Every row comes from one small tree of marks. The marks that hang from a mark follow it in brackets, in the order of their numbers. Every link used is in the known rows. Which tree was each row made from?
Known rows:
q_399{q_504{q_690{q_536}}}: [  2.6  -1.4 -34.0  10.8 -13.6   3.9  11.3   1.3   4.3 -14.9   8.1  -4.8
  16.2   0.2   4.5 -12.3  -5.3 -25.4 -16.4 -11.2]
q_471{q_536{q_690{q_33 q_504}}}: [  8.8   7.6 -29.8  -5.9 -13.6  19.5  -5.7   1.5  25.4 -23.1  -8.2   3.1
  11.2  -3.9   0.7   1.8   6.9 -33.8  -4.6 -19.8]
q_399{q_504{q_33{q_536{q_471}} q_690}}: [  0.0  -8.4 -17.1  19.0 -14.3  15.4   5.9  -3.6   4.9 -41.6   8.4   1.2
  26.3  -7.8  22.0   5.9  -2.0 -15.8 -16.6 -17.8]
q_471{q_536{q_33 q_690{q_504{q_399}}}}: [  2.4   5.6 -19.7  -8.4 -13.8  14.5  -2.7  -6.5  33.5 -23.0  -9.5  -3.4
  20.2  -4.9   5.5  12.2  12.7  -6.3   7.3  -7.7]
q_536{q_33 q_471 q_690}: [-16.7  -2.6 -16.5 -14.3  -9.1  26.2   4.7  -9.7  28.7 -28.0  -5.0   4.6
  16.3  -5.4  12.9  25.8  17.4  24.6  -8.7 -10.5]
q_536{q_33 q_690{q_504{q_399}}}: [  0.1  -0.7  -7.1  -7.0 -10.4   4.7   4.1  -5.2  28.0 -28.7   8.9  -0.1
  26.2  -2.8  -2.0  17.8  14.1  15.8   1.8  -7.1]
q_33{q_536{q_690{q_504}}}: [  9.5  -1.2  -6.1  -1.1 -19.6  22.5   4.0   9.9   5.7  -8.4  -0.9   7.5
  11.7  -4.9   8.7 -11.4   3.0 -33.9  -1.5   4.4]
q_536{q_471 q_690}: [-15.4   1.8   1.8 -12.3 -10.4  18.7   1.8  -8.4  19.7 -24.2 -11.4   6.3
   8.9  -6.4   5.5  15.3  11.7   4.1 -20.2  -4.0]
q_504{q_33{q_536} q_399}: [ -4.4  -5.3  15.3  15.1  -2.4  17.7  -3.0   0.4   1.0 -50.1  -2.1   0.8
  14.1 -13.8  16.2  27.6   3.4   7.6  11.2 -11.0]
q_33{q_536{q_471 q_690}}: [ -8.5  -2.1  -4.7  -7.6 -19.0  34.0   3.2   2.9   9.0 -25.0 -14.2   8.7
   5.3 -10.0  17.1   3.8   7.3 -18.9  -8.2   1.9]
q_33{q_536{q_690}}: [  2.4  -1.6  -9.0  -2.4 -10.6  30.7   2.2   8.2   7.0  -7.7  -5.5   9.2
   5.2  -5.1  14.3   0.6   4.0 -27.0   1.3   4.2]
q_399{q_504{q_33}}: [  4.3  -2.8 -22.9  23.4  -3.8   1.0  -0.9   0.3  -7.4 -19.6  10.6  -0.1
  18.5  -4.6  13.2  -3.3  -5.3  -3.7  -1.0 -18.4]
q_471{q_536}: [  2.2   6.2 -15.6  -2.9  -5.8  10.1  -6.4  -2.5  11.3  -0.1 -16.5  -3.2
  -1.2  -2.2   7.0  -1.9   1.6 -18.7   5.8  -2.2]
q_471{q_536{q_690{q_33}}}: [  1.8   7.0 -33.1  -7.0  -4.5  26.9  -7.5  -0.6  26.3 -22.6 -12.4   5.1
   4.8  -3.9   6.5  13.6   8.3 -27.3  -1.3 -20.0]
q_504{q_33 q_399 q_690{q_536{q_471}}}: [-16.5  -4.4  14.1   8.9  -6.4  21.2   8.8 -10.2  25.6 -64.5  -0.4  -5.9
  26.1 -10.8  11.1  42.9  10.2  14.7 -20.6 -22.3]
q_399{q_504}: [  3.1  -0.4 -26.0  11.6  -8.4  -8.3   1.6   0.2  -9.2 -10.0   4.6  -2.5
   8.5  -1.7   2.7 -16.4  -7.0 -11.8  -1.9  -7.2]
q_536{q_33 q_471}: [-14.7  -5.7 -14.0  -8.3 -10.2  11.9   3.6  -7.5  11.9 -25.8  -4.4  -2.5
   7.6  -4.6  11.2  14.4   9.8  31.2  -0.6  -8.5]
q_33{q_690}: [ -6.8  -5.8   8.8  -5.8   6.4   7.8   5.7  -5.8  -5.9  -4.7   0.1   2.7
  -3.5   8.4   2.5   7.0   2.3 -12.5   2.5   7.5]
q_471{q_536{q_33 q_690}}: [ -0.2   4.5 -33.2  -9.2  -4.5  26.7  -3.5  -4.5  31.9  -5.1 -11.2   0.9
  11.8  -1.6  14.1  15.9  12.2  -7.7   8.7  -8.1]
q_471{q_536{q_33}}: [  1.4   2.5 -29.9  -4.2  -4.9  16.2  -4.4  -3.0  18.4  -3.2 -11.0  -4.8
   4.8  -2.1  12.8   6.5   5.9  -2.0  14.9  -6.6]
q_504{q_690{q_33 q_536}}: [  1.1  -2.8 -28.3   0.1  -4.8  22.2  10.2   6.0  19.0 -32.0   9.9   0.1
   8.8   1.0  -0.3  13.4   3.1 -20.1 -19.2 -26.6]
q_504{q_690{q_33{q_536}}}: [  4.4  -7.3 -12.1   0.3  -3.0  19.6   5.1   1.6  15.7 -39.2  10.1   4.8
   9.4  -0.9   4.6  18.4   2.6 -22.1 -14.8 -19.9]
q_399{q_504{q_690}}: [  3.4  -3.2 -17.8   9.6  -7.2  -8.9   6.4  -7.0   4.8 -17.4  11.2  -3.1
  17.2   1.1   1.5  -3.5  -4.4 -15.9 -16.8  -8.8]
q_399{q_504{q_33{q_690{q_536}}}}: [ -0.5  -4.7 -30.8  20.4  -5.4  16.2   7.1   3.2 -12.0 -19.1   8.6   0.2
  15.7  -0.3  17.0  -5.2  -4.2 -19.5   0.9 -15.9]

Which tree is each row?
[  7.8  -3.5  18.1  14.4 -16.6   2.1  -0.1   3.4   0.1 -40.4   5.5  -2.3
  22.2 -10.1   4.7   3.1   1.0  -4.3   4.8  -7.3]	q_690{q_504{q_33{q_536} q_399}}
[-12.5  -9.3  28.8   9.6  -7.2  20.3   3.5 -12.6  20.9 -72.7  -1.0  -0.5
  25.5 -13.7  16.8  46.2   9.3   9.1 -14.3 -14.5]	q_504{q_33{q_536{q_471}} q_399 q_690}
[-11.4   1.1  18.8  -2.2 -17.3  10.3   1.1 -11.1  23.0 -53.8  -4.2   2.7
  27.3 -12.4   2.3  23.0  13.7  11.7 -20.4 -12.9]	q_536{q_471 q_690{q_504{q_33 q_399}}}
[ -7.8  -1.9 -11.9  -0.2  -5.6  14.1   8.1  -1.7  23.0 -65.2   3.8  -4.6
  11.2  -5.1  -6.4  30.6   6.2  -5.5 -16.4 -27.9]	q_504{q_399 q_690{q_33 q_536}}
[-13.7  -9.9   5.4  -9.0 -14.2  31.9   8.1  -0.8  -9.7 -27.9 -13.8   5.9
  -5.2  -1.4  19.3   1.7   3.3 -25.8   1.0  11.1]	q_33{q_536{q_471} q_690}
[ -8.1   3.2  -2.0  -2.4 -34.4   4.7   9.7   4.3   3.6 -41.0 -10.4 -10.0
  10.8 -10.9  -5.3 -14.8   3.3  -5.4 -11.5  -5.7]	q_690{q_504{q_399} q_536{q_471}}
[ -8.0  -5.1  -3.2   9.4  -6.5  31.0  10.7  -2.5  21.7 -31.5   5.4  -0.9
  23.6  -4.5  17.1  25.3   7.2  -0.1 -23.9 -21.5]	q_504{q_33 q_690{q_536{q_471}}}
[-13.4  -1.6  -1.7 -12.3 -20.6   9.8   5.1 -11.8  30.4 -50.2  -2.7  -0.8
  26.6  -8.6   2.3  22.6  17.8  26.4 -10.4 -10.1]	q_536{q_33 q_471 q_690{q_504{q_399}}}
[ -1.6  -1.5  -2.3  -6.7 -28.5  26.5   4.6   4.5   8.6 -25.6  -9.8   7.1
  11.9  -9.7  11.0  -8.8   6.3 -24.9 -11.4   2.5]	q_33{q_536{q_471 q_690{q_504}}}
[  0.1  -6.6 -18.5  19.6   0.1   5.5   3.0  -3.4 -11.1 -22.0  10.9   1.5
  16.3   0.5  14.2   2.2  -3.8 -11.2   1.3 -13.3]	q_399{q_504{q_33{q_690}}}
[  7.1  -7.8 -19.6  22.3  -8.5  12.6   5.4  -0.1   2.7 -29.9  13.9   1.6
  26.7  -4.8  19.8   4.4  -4.3 -20.9 -10.6 -16.4]	q_399{q_504{q_33{q_536} q_690}}
[ -2.6  -8.1 -10.1  -2.6  -9.1  22.2   5.4  -1.5  17.3 -50.5   4.2   4.5
   9.3  -4.0   6.2  21.0   4.2 -16.7 -20.5 -21.3]	q_504{q_690{q_33{q_536{q_471}}}}
[-20.3  -5.4  13.5   6.1  -1.1  23.7   5.7  -6.9   2.7 -56.7  -6.6  -2.4
  12.0  -7.4  13.7  34.0   8.5  11.4   1.5 -13.4]	q_504{q_33{q_690{q_536{q_471}}} q_399}
[-10.4  -9.0  21.4  -7.1 -25.9  15.6   9.0  -3.6  -8.0 -50.0 -11.5   0.5
   5.3  -4.8   8.2  -1.8   3.9 -24.9  -0.4  11.5]	q_33{q_536{q_471} q_690{q_504{q_399}}}
[ -7.9  -1.9 -12.2 -12.1 -21.6  16.4   6.3  -6.9  27.9 -28.7   1.3   2.2
  25.0  -4.9   6.4  11.4  15.9  16.3 -12.4  -8.9]	q_536{q_33 q_471 q_690{q_504}}
[ -2.1  -0.2 -13.3  -7.3  -8.6   9.7   0.0  -8.8  16.7 -24.0  -9.7  -6.8
   9.1   1.1   7.1  10.7   8.0  -7.9  15.8  -1.7]	q_471{q_536{q_33{q_690{q_504{q_399}}}}}
[-12.5  -6.6  26.3   8.4  11.1   8.2   0.0 -12.1   2.4 -48.5   1.9   0.0
  12.6  -3.5   8.7  40.1   7.0  16.0   7.4  -9.4]	q_504{q_33{q_690} q_399}
[ -6.9  -5.7  30.8  11.2   9.1   0.7   1.9 -16.2  25.0 -55.3  10.3  -3.2
  27.1  -5.9   4.9  50.9   8.4  21.4 -12.7 -17.7]	q_504{q_33 q_399 q_690}
[ -3.7 -10.2  11.2  10.1  -6.7  29.6   5.4  -4.8  17.3 -39.3   4.9   4.2
  23.8  -7.6  23.7  28.6   5.9  -5.0 -17.9 -13.6]	q_504{q_33{q_536{q_471}} q_690}
[  4.9  -0.6   2.8  -2.0 -19.9  17.8   2.8   6.1   8.5 -25.9  -4.0   5.0
  13.0  -8.1   5.8  -2.8   4.6 -26.0  -0.2   4.3]	q_33{q_536{q_690{q_504{q_399}}}}
[ -3.0  -3.4 -46.5   8.6 -19.0  12.2  10.1   1.7   7.4 -46.5   6.2  -2.3
  15.5  -3.9   4.8  -3.4  -2.4 -23.0 -24.1 -30.0]	q_399{q_504{q_690{q_33 q_536{q_471}}}}
[-12.5   3.0  16.3 -11.8 -21.7   3.6   2.3 -11.4  22.0 -46.3  -9.4   0.8
  18.4  -9.7  -5.6  11.5  12.2   4.9 -22.3  -3.2]	q_536{q_471 q_690{q_504{q_399}}}
[  2.6  -8.7 -22.2  20.8  -6.8  17.9   4.3   3.3 -15.3 -25.0   7.8   3.9
  16.1  -2.4  22.5  -4.1  -5.3 -25.2   6.2 -10.1]	q_399{q_504{q_33{q_536 q_690}}}
[-13.3  -9.8  -3.9 -11.5 -14.5  10.3   9.9  -9.7   6.6 -29.3   0.4  -2.1
  12.2   2.3   8.2   8.9  10.3  14.4  -1.8  -1.0]	q_536{q_33{q_690{q_504}} q_471}
[  3.8   1.2  -3.8  14.3 -20.7   9.6   7.1  10.3   2.9 -32.1   4.4  -7.4
  21.5  -8.7   1.0  -4.0   1.5  -5.4   0.0 -15.4]	q_690{q_504{q_33 q_399} q_536}
[  5.7  -0.7  -4.0   2.7 -13.6 -10.8  -2.0   2.7   4.7 -59.8   9.0  -2.5
  10.8  -6.7 -15.8   5.1   1.5  -3.4  -3.7 -25.5]	q_690{q_33 q_504{q_399}}
[-10.0  -5.1 -18.1  -5.7 -12.5  23.2  15.0  -3.1  24.7 -22.6   1.5  -4.7
  15.3  -0.5   9.1  15.0   8.8   3.3 -18.7 -10.9]	q_504{q_690{q_536{q_33 q_471}}}
